Each row was made from one path, in order. Every step used is in the known rows, and no mark comes twice. Write each row's path.
Known rows
Q, K, C, L, V, B, D: [22 -31 -2 0 1 19 -3 -2 8 1 8 1 2 -4 2 3 -9 3 -39 0 6 2 7 9 3 -13 -5 -2 -8 -4 13 -15 16 -3 -11 8 2 0 -12 -8 1 -6 -8 -31 11 22 2 9 -13 8 -16]
K, C, L: [2 -7 3 -7 -7 -1 -5 0 3 -6 6 5 11 2 5 0 -4 9 1 -3 4 -13 5 2 12 -4 -4 -14 -2 -11 1 -10 0 -1 -6 3 3 6 -1 -9 1 -17 -9 -26 7 3 4 5 -7 0 3]
J, Y: [-3 1 -8 -3 -1 -31 -2 1 8 -13 2 -5 -8 -12 5 9 8 4 1 -15 1 -27 -6 0 -4 -5 -2 7 20 0 -9 1 -12 -8 11 -1 -10 1 3 7 -1 -2 6 5 -12 1 -7 -8 2 6 14]
Y, H, K, C, L, Z: [-8 18 12 -3 -5 27 6 -3 -3 3 2 2 -6 8 7 -6 2 5 -3 4 -4 -3 2 -6 6 6 -2 -21 -17 7 5 14 10 1 -18 -2 8 3 1 -7 3 11 -10 19 15 -5 7 -6 -4 5 -14]
Q, K: [1 -24 -1 -3 9 -30 -6 1 6 -20 -2 -5 11 -10 -1 8 5 11 8 -8 3 -15 -6 -4 -10 -3 -2 13 9 6 -6 -5 -4 -4 9 0 -1 0 -6 7 -4 -9 0 -17 -8 14 -5 -4 -2 8 9]
K, H, L, Z, Y: [0 -7 2 -1 17 15 5 -4 2 4 0 -5 2 -1 9 -4 9 -5 14 4 -2 11 -7 -6 2 9 -1 -14 -6 -10 5 14 -3 10 -9 5 2 -9 4 5 5 17 -5 11 1 -2 10 -3 -6 2 2]
Z, L, V: [8 -11 0 -2 -9 -17 -8 -4 1 -6 -1 -8 21 6 4 -4 -10 -7 8 1 0 8 2 7 -1 -5 5 8 13 0 1 -5 -9 -1 2 -5 2 2 -5 -3 -2 -6 6 -14 4 -6 -3 15 9 -5 18]
C, L, Z, Y, H, K: [-12 18 13 2 -9 21 9 -1 -3 8 -2 -3 -11 3 7 1 -2 -3 10 15 -2 8 -1 -14 0 11 -3 -17 -6 6 5 13 2 2 -8 5 2 0 2 -1 5 14 -8 26 12 -9 10 -6 6 4 -8]
Z, Y, H, K: [-9 17 5 1 0 -16 1 0 -1 -1 -4 -3 -12 -3 -4 5 10 7 8 11 -1 -4 -8 -5 -6 4 4 0 0 8 2 18 -11 -4 8 -8 5 3 6 4 0 12 0 35 -2 -8 -4 -17 8 10 -5]
J, Y, Z: [-7 -2 -11 0 -4 -13 6 -1 8 -13 1 -7 -22 -13 3 8 11 -1 -3 -10 -5 -24 -7 -9 -2 -1 -1 6 20 1 -12 7 -14 -5 10 -5 -11 -2 12 4 -4 12 2 18 -5 -1 -3 -7 13 6 12]
K, C, L, H: [-9 6 2 -8 -7 6 0 1 4 -1 6 5 12 6 5 -2 1 18 13 1 3 -9 5 7 12 1 -3 -14 -8 -12 1 -9 6 3 -15 2 9 7 -2 -5 4 -12 -7 -11 7 1 8 1 -14 1 -1]
Q, K, H: [8 -34 3 -5 15 -19 -5 -1 8 -15 1 -6 15 -10 5 3 13 5 4 -9 2 -14 -7 -3 -9 0 -7 2 -1 -4 0 -5 3 1 2 1 5 -7 -4 6 0 -6 -6 -19 -4 18 4 -3 -12 9 5]
D, B, V, L: [10 1 -10 5 3 -19 -3 11 -9 -2 -3 11 -6 -10 -17 1 -4 -1 1 -17 5 3 2 0 -7 -8 3 25 3 2 -13 -26 7 -4 38 -3 -13 -4 4 4 2 -26 7 -23 -25 4 -13 -1 4 -21 5]
B, V, L, Z, Y, H, K: [-6 15 2 8 2 -1 13 9 -17 17 -7 8 -14 -4 -17 -3 2 -6 11 4 -1 8 3 -13 -5 7 5 17 -7 16 -10 -6 1 1 8 2 -6 -2 6 5 7 2 4 24 -8 -8 3 -13 2 -11 -11]
Y, Z, L, C: [-5 -4 -3 0 -9 6 2 -4 1 -4 -4 -14 -5 9 -6 -2 -7 -14 31 5 -5 -2 1 -2 5 5 1 5 2 0 -12 8 -9 1 -1 -5 -2 4 11 -4 -11 7 0 15 8 -10 -1 12 9 -3 1]
Z, Y, H: [-6 16 -5 1 2 -27 -6 2 2 -4 -3 -6 -3 -6 -4 8 6 6 15 11 1 -4 -9 0 1 3 2 0 7 -1 -6 6 -15 -1 14 -7 1 2 8 4 1 8 1 27 -8 -10 -3 -12 7 5 6]
B, V, L: [3 -3 -7 2 2 -31 -2 10 -13 -1 -5 9 8 -8 -18 1 -1 -3 5 -13 6 -7 5 -3 -3 -3 0 25 9 5 -16 -29 -6 -3 24 4 -12 -3 4 5 0 -29 12 -26 -19 0 -3 1 0 -17 10]
H, K, C, L, Z: [-1 -5 20 -4 -5 24 9 -3 0 -2 3 7 -3 5 8 -4 -2 5 6 -2 -1 -6 6 -9 3 2 -2 -14 -12 3 10 7 11 -2 -20 7 4 3 -5 -9 1 -2 -12 -9 11 3 8 -1 -9 3 -10]
D, B, V: [14 0 -5 4 0 -16 -10 5 3 -7 0 1 -7 -8 -9 7 1 13 0 -19 6 3 1 -4 -14 -10 1 16 5 -5 -14 -19 7 -6 35 2 -11 -6 4 -3 1 -13 4 -19 -20 6 -18 -4 5 -11 1]
B, V, L, H, K: [-9 10 4 2 0 -14 11 10 -15 9 -6 12 4 -1 -17 -5 6 5 10 -12 1 -4 5 -2 -9 2 4 22 -4 10 -10 -14 4 -2 12 4 -5 1 1 8 4 -20 15 -6 -14 1 0 -8 -5 -11 -4]
D, B: [10 0 -2 0 5 -18 -11 1 7 -18 0 1 -3 -8 -1 6 0 7 9 -11 1 -1 -7 3 -7 -6 0 10 8 -3 -6 -6 4 -5 30 -10 -8 -3 2 3 -2 -12 0 -18 -19 4 -18 -2 7 -5 12]
Q, K, C, L, Z: [0 -28 6 -5 1 11 2 0 7 -7 4 1 7 -3 8 -1 -4 13 8 -1 3 -6 5 -6 4 1 -6 -7 -10 0 2 -7 11 3 -19 6 5 2 -7 -6 2 -6 -18 -14 10 14 9 -1 -16 4 -9]
J, Y, H, K: [-13 23 -3 -2 -3 -12 5 0 2 -5 0 -7 -19 -7 4 5 15 2 -14 -12 -6 -26 -8 -4 -8 1 0 -1 6 10 -3 19 -7 -8 6 -8 -2 1 6 6 -2 14 6 40 -3 -3 -6 -17 8 12 -2]
L, C: [-1 4 2 0 1 -24 -8 1 5 -12 -1 -1 4 4 -6 3 -3 -1 26 -6 -1 -9 -1 10 3 1 -4 6 6 0 -10 -3 -2 -4 -3 3 2 3 -1 4 -8 -10 4 -14 -17 -5 -4 5 -13 -4 7]
Y, H, L: [-13 23 -11 -4 7 -5 -2 1 -5 -5 0 -9 6 2 3 1 5 3 -12 -1 -2 -3 -6 1 5 5 -1 -9 -1 2 -6 17 -8 4 11 -10 1 -3 4 2 -4 9 8 19 -1 -5 -7 -3 12 4 8]
C, L, V, B, X: [19 -3 -2 7 -9 18 -14 -2 2 9 4 12 6 5 4 4 -11 -15 -34 1 4 13 6 7 -4 -8 -6 0 16 -5 2 -23 5 -5 5 16 -5 -4 -11 -2 -1 -9 7 -34 2 6 -4 19 11 -7 4]
K, C, L, V, B, X: [21 -10 -2 3 -5 28 -13 -3 3 12 8 17 6 6 2 -1 -9 -3 -32 0 4 8 10 10 5 -11 -4 -4 2 -10 6 -21 9 -1 -9 13 1 1 -8 -9 1 -10 -3 -30 6 8 0 15 -2 -9 -6]
C, L, V, B: [17 -4 0 4 -10 -3 -13 -2 1 5 4 3 9 1 7 4 -11 -17 -29 3 4 11 5 5 -2 -7 -5 -4 18 -5 8 -18 2 -4 0 5 -3 -2 -11 -5 -1 -12 6 -40 6 8 -1 19 6 -3 11]
Y, Z, L: [-3 -8 -5 -2 -7 -1 0 -3 1 -13 -4 -14 -1 1 -2 1 -1 -10 21 4 -4 -5 -2 -9 1 1 3 5 8 0 -10 5 -16 0 12 -6 -6 2 11 -4 -6 4 0 11 10 -6 -4 6 20 -1 9]
C, L, V: [6 -2 3 -1 -14 -7 -6 -1 3 -6 2 1 19 3 10 2 -11 -1 -18 3 3 10 5 4 0 -3 -5 -9 14 -3 4 -16 -2 -3 -2 6 3 -3 -8 -4 -1 -13 3 -38 3 -1 8 16 5 -5 22]

Which path is each row?
[-5 8 1 6 3 7 15 7 -16 19 -4 13 -16 -3 -18 -8 1 2 9 3 0 5 7 -9 1 5 6 12 -17 12 -4 -5 4 3 -5 0 -1 2 7 -1 8 1 -2 25 -3 -10 7 -14 -9 -11 -21]
B, V, L, Z, Y, H, K, C
[-10 15 6 -1 -8 8 6 -1 -1 8 0 1 -11 4 0 0 2 9 -1 13 2 -4 0 -4 5 4 1 -17 -14 2 8 13 -4 0 -6 -3 11 6 5 -5 3 8 -11 31 14 -7 6 -12 1 11 -16]
Z, Y, H, K, C, L
[-8 17 11 4 4 2 6 -1 -1 2 -5 -3 -16 -1 2 1 6 1 25 13 -5 6 -7 -11 -4 9 4 -1 -3 9 -1 19 0 1 -5 -2 1 0 4 4 4 22 -3 36 -1 -13 0 -15 2 6 -6]
L, Z, Y, H, K
[-19 2 -3 -5 -11 22 19 -5 5 5 2 -9 -24 0 3 -7 12 5 10 -4 -8 -21 0 -6 0 2 9 0 -8 2 -1 23 -5 -1 -12 -7 2 8 11 -3 -1 20 -5 53 18 -3 3 -12 6 9 -15]
J, Y, Z, L, H, K, C
[15 -12 -9 8 -5 27 -6 -7 0 7 -2 -2 -6 7 -4 0 -7 -23 -13 7 -4 15 3 -1 -5 -6 5 15 14 -1 -6 -6 -5 0 10 3 -8 -3 4 -4 -5 11 7 5 9 -1 -9 16 25 -9 -2]
Y, Z, L, V, B, X
[-5 -2 1 4 8 -18 5 7 -11 -1 -7 11 -2 -8 -9 -1 -4 -14 36 9 -1 4 -4 -1 6 7 4 17 8 8 -6 -9 -5 3 4 -5 -10 1 3 14 5 -10 1 -2 -16 -11 5 -4 -1 -13 14]
V, L, Z, Y
[-13 6 13 -6 2 -2 6 0 3 -4 2 7 3 4 -1 -5 14 23 18 -5 -3 -11 -1 5 -2 2 5 1 -13 -1 3 11 8 -2 -14 -4 10 8 -2 0 2 -2 -1 7 -5 0 -1 -14 -14 7 -8]
L, H, K, C
[2 -8 -2 -6 14 2 -3 -3 3 -4 2 -4 16 -1 8 -2 10 -3 -8 -9 -2 -4 -5 -1 0 3 -4 -14 -3 -12 5 8 -3 8 3 0 3 -9 1 4 -3 0 2 -10 -1 5 3 4 -4 5 12]
K, H, L
[1 -2 -2 8 4 -17 6 10 -12 9 -7 9 -5 -9 -16 0 -3 -5 25 0 3 6 5 -9 -3 2 3 23 5 7 -13 -23 -5 2 12 8 -13 -3 4 7 7 -11 5 -4 -17 -7 4 -5 -3 -19 2]
B, V, L, Z, Y
[14 -34 -2 0 -3 4 -8 -4 6 5 7 5 8 -5 4 1 -8 1 -30 0 5 0 7 5 0 -9 -4 -2 0 -1 14 -17 11 -2 -17 3 7 2 -14 -6 -1 -10 -9 -30 13 22 4 9 -10 4 -9]
Q, K, C, L, V, B
[-10 7 -7 -1 5 -2 1 0 -1 -4 -1 -4 5 9 -3 -1 -5 1 8 -6 -2 -2 0 8 5 4 -3 -3 -2 -3 -6 12 -1 1 -4 1 1 0 -1 3 -10 0 7 -2 -7 -4 -2 6 -5 0 4]
H, L, C
[23 -5 -3 3 11 -9 -15 0 4 -9 2 -2 -9 -10 -5 14 3 -13 -12 -4 4 -5 -5 8 -2 -13 -5 12 10 -5 -5 -6 3 -7 21 4 -15 -3 1 2 -2 -7 13 -25 -13 10 -20 3 0 6 -4]
V, B, D
[1 -2 -6 1 4 -7 -1 -2 0 -4 1 -2 17 4 6 -2 -6 4 -23 -4 -2 12 0 6 -2 -2 3 -3 10 -1 5 3 -5 2 0 -3 1 -6 -6 -1 -5 1 10 -18 -2 -2 -2 10 7 -2 22]
H, L, V
[-6 9 0 -1 -5 18 2 -1 2 7 4 1 -4 3 6 -2 -3 7 13 15 1 4 3 -4 16 6 -2 -20 -12 -5 3 0 1 6 -20 1 6 5 4 -6 7 9 -16 18 12 -8 12 -5 -10 0 -8]
K, C, L, Z, Y, H
[-11 2 0 1 9 6 7 -1 1 0 -4 -6 -3 0 4 2 0 3 20 6 -3 10 -4 -8 2 6 3 -3 1 -1 -1 16 -8 6 -2 2 -5 -4 0 5 -1 15 0 17 -1 -8 -1 -4 3 0 5]
H, L, Z, Y
[-10 17 -2 -3 -14 14 9 -3 3 9 6 1 -14 2 10 -5 3 5 -40 -5 -4 -12 3 2 1 -1 1 -17 -3 5 12 11 2 -6 -17 -5 8 3 0 -6 2 13 -4 27 15 0 9 -6 0 9 -8]
J, Y, H, K, C, L, V
[15 -3 -10 4 10 13 -5 -3 0 3 3 -2 1 0 2 4 -6 -11 -44 -2 1 17 -1 13 -1 -9 0 2 5 -3 7 3 5 -1 7 -1 -7 -9 -7 0 -4 6 15 -21 0 6 -11 13 6 2 2]
H, L, V, B, D
[-16 26 -11 3 4 -4 4 2 -1 8 -3 -8 -9 5 -6 0 0 3 10 13 -2 6 -5 5 8 10 1 -9 -9 0 -3 19 -9 4 -2 -6 6 1 8 3 -5 18 2 41 -3 -13 0 -6 1 3 -7]
Z, Y, H, L, C
[-10 -17 0 -8 -2 4 3 1 7 -4 6 1 13 0 5 -2 3 21 7 -1 4 -12 4 2 4 1 -5 -6 -13 -4 1 -7 10 2 -17 4 10 6 -8 -1 3 -9 -13 -8 7 16 10 -4 -17 7 -9]
Q, K, C, L, H
[9 -5 -10 5 6 -2 -11 -4 0 7 1 0 7 2 4 1 -6 -12 -35 -3 -1 14 0 8 -2 -7 3 3 13 0 9 2 0 1 2 -4 -5 -6 -9 0 -5 3 13 -21 0 5 -8 13 10 -1 10]
H, L, V, B
[24 -11 -4 1 -3 3 -13 -5 1 1 0 -9 5 1 -1 2 -11 -22 -15 3 3 14 2 13 0 -12 2 11 10 -2 2 -7 0 -4 9 -1 -6 -1 -5 -3 -2 -3 11 -16 5 2 -12 17 8 0 0]
Z, L, V, B, D
[2 -7 3 -4 16 17 2 -4 1 -2 1 -4 10 2 12 -5 8 -7 6 -5 -5 5 -4 -5 0 7 -4 -14 -6 -8 4 12 4 11 -9 4 1 -10 0 4 2 10 -2 -5 1 2 7 2 -8 1 9]
K, H, L, Z
[8 -10 2 -4 -11 1 -6 -2 6 -3 8 7 16 4 8 -4 -10 8 -17 0 3 3 8 8 10 -6 -2 -14 1 -9 9 -15 3 -2 -17 3 7 3 -5 -11 2 -13 -7 -35 8 0 10 13 -8 -4 10]
K, C, L, V
[-3 -1 0 -5 -8 -12 -7 -1 0 -5 -3 -10 9 11 -6 -3 -9 -11 39 -2 0 -6 2 9 5 1 -2 6 0 -1 -10 2 -6 -2 -2 -1 2 7 0 -1 -7 -9 3 3 0 -7 -4 13 -4 -3 0]
Z, L, C
[-13 7 12 -6 -7 0 4 -2 -3 -1 -3 -9 9 9 0 -6 6 2 33 0 -3 -5 -1 3 -7 4 6 7 -6 4 -2 14 -2 1 -1 -4 5 7 -3 4 0 -2 6 21 7 -3 -4 -3 4 7 -3]
Z, L, H, K
[-7 10 9 2 5 11 8 -2 0 3 -2 2 -16 1 0 -2 6 9 23 13 -5 3 -3 -7 2 7 6 -6 -12 6 4 18 1 2 -17 -3 6 5 5 -2 6 23 -10 37 4 -11 5 -18 -7 5 -15]
L, Z, Y, H, K, C
[23 -2 0 4 -7 11 -10 -2 3 2 3 0 4 -1 6 7 -13 -15 -39 3 5 14 4 11 2 -10 -7 -6 10 -6 7 -17 7 -5 4 10 -6 -5 -8 -4 0 -9 7 -41 6 7 -2 19 4 0 3]
C, L, V, B, D
[-10 17 -12 3 3 -7 1 -2 -1 6 -2 -7 2 1 2 1 0 6 -15 15 -1 17 -5 4 3 4 6 -7 2 2 3 12 -13 5 2 -9 6 -3 2 2 -1 20 3 30 2 -14 1 -3 10 3 7]
Z, Y, H, L, V
[-5 -4 19 -1 -6 22 11 -2 2 6 0 7 -11 3 5 -4 -2 7 13 7 0 -1 5 -10 2 4 1 -13 -14 2 11 9 7 0 -20 7 6 4 -3 -6 3 4 -16 7 13 -2 9 -5 -8 7 -17]
H, K, C, L, Z, Y
[-17 13 8 -3 5 -15 10 7 -12 -3 -5 15 8 -1 -10 -7 6 -3 20 -3 -3 -8 -3 6 -2 6 4 18 -2 10 -1 -1 4 -1 3 -10 0 6 0 14 0 -20 11 -5 -16 -2 1 -7 -4 -5 9]
V, L, H, K
[1 -2 -1 -4 12 6 0 -3 2 1 1 -4 10 8 4 -5 5 -6 2 -8 -1 -2 -3 7 4 8 -7 -14 -11 -11 2 10 2 6 -10 2 8 -5 1 2 -6 3 1 -6 -4 2 7 9 -14 3 3]
K, H, L, C
[14 -34 -6 1 17 6 -6 -5 4 7 3 -3 11 -5 7 -2 6 -10 -38 -7 0 8 -3 3 -10 -3 -3 -1 -2 -3 14 1 9 5 -8 -2 6 -10 -12 3 -2 7 0 -18 8 24 2 7 -6 9 -3]
Q, K, H, L, V, B
[-5 12 6 1 -11 10 6 -3 -1 12 1 3 -6 6 2 -5 -3 9 -18 18 0 11 3 2 3 3 4 -16 -10 2 16 8 -1 -1 -15 -3 15 6 0 -8 4 11 -11 24 14 -9 10 -6 2 6 -12]
Z, Y, H, K, C, L, V
[0 19 -2 11 2 10 10 8 -14 15 -7 10 -27 -7 -16 -4 -1 -3 5 -1 -1 18 0 -9 -10 3 8 18 -13 13 -5 -5 12 1 23 -5 -10 -3 7 5 7 2 -2 28 -14 -5 -6 -15 7 -16 -17]
D, B, V, L, Z, Y, H, K
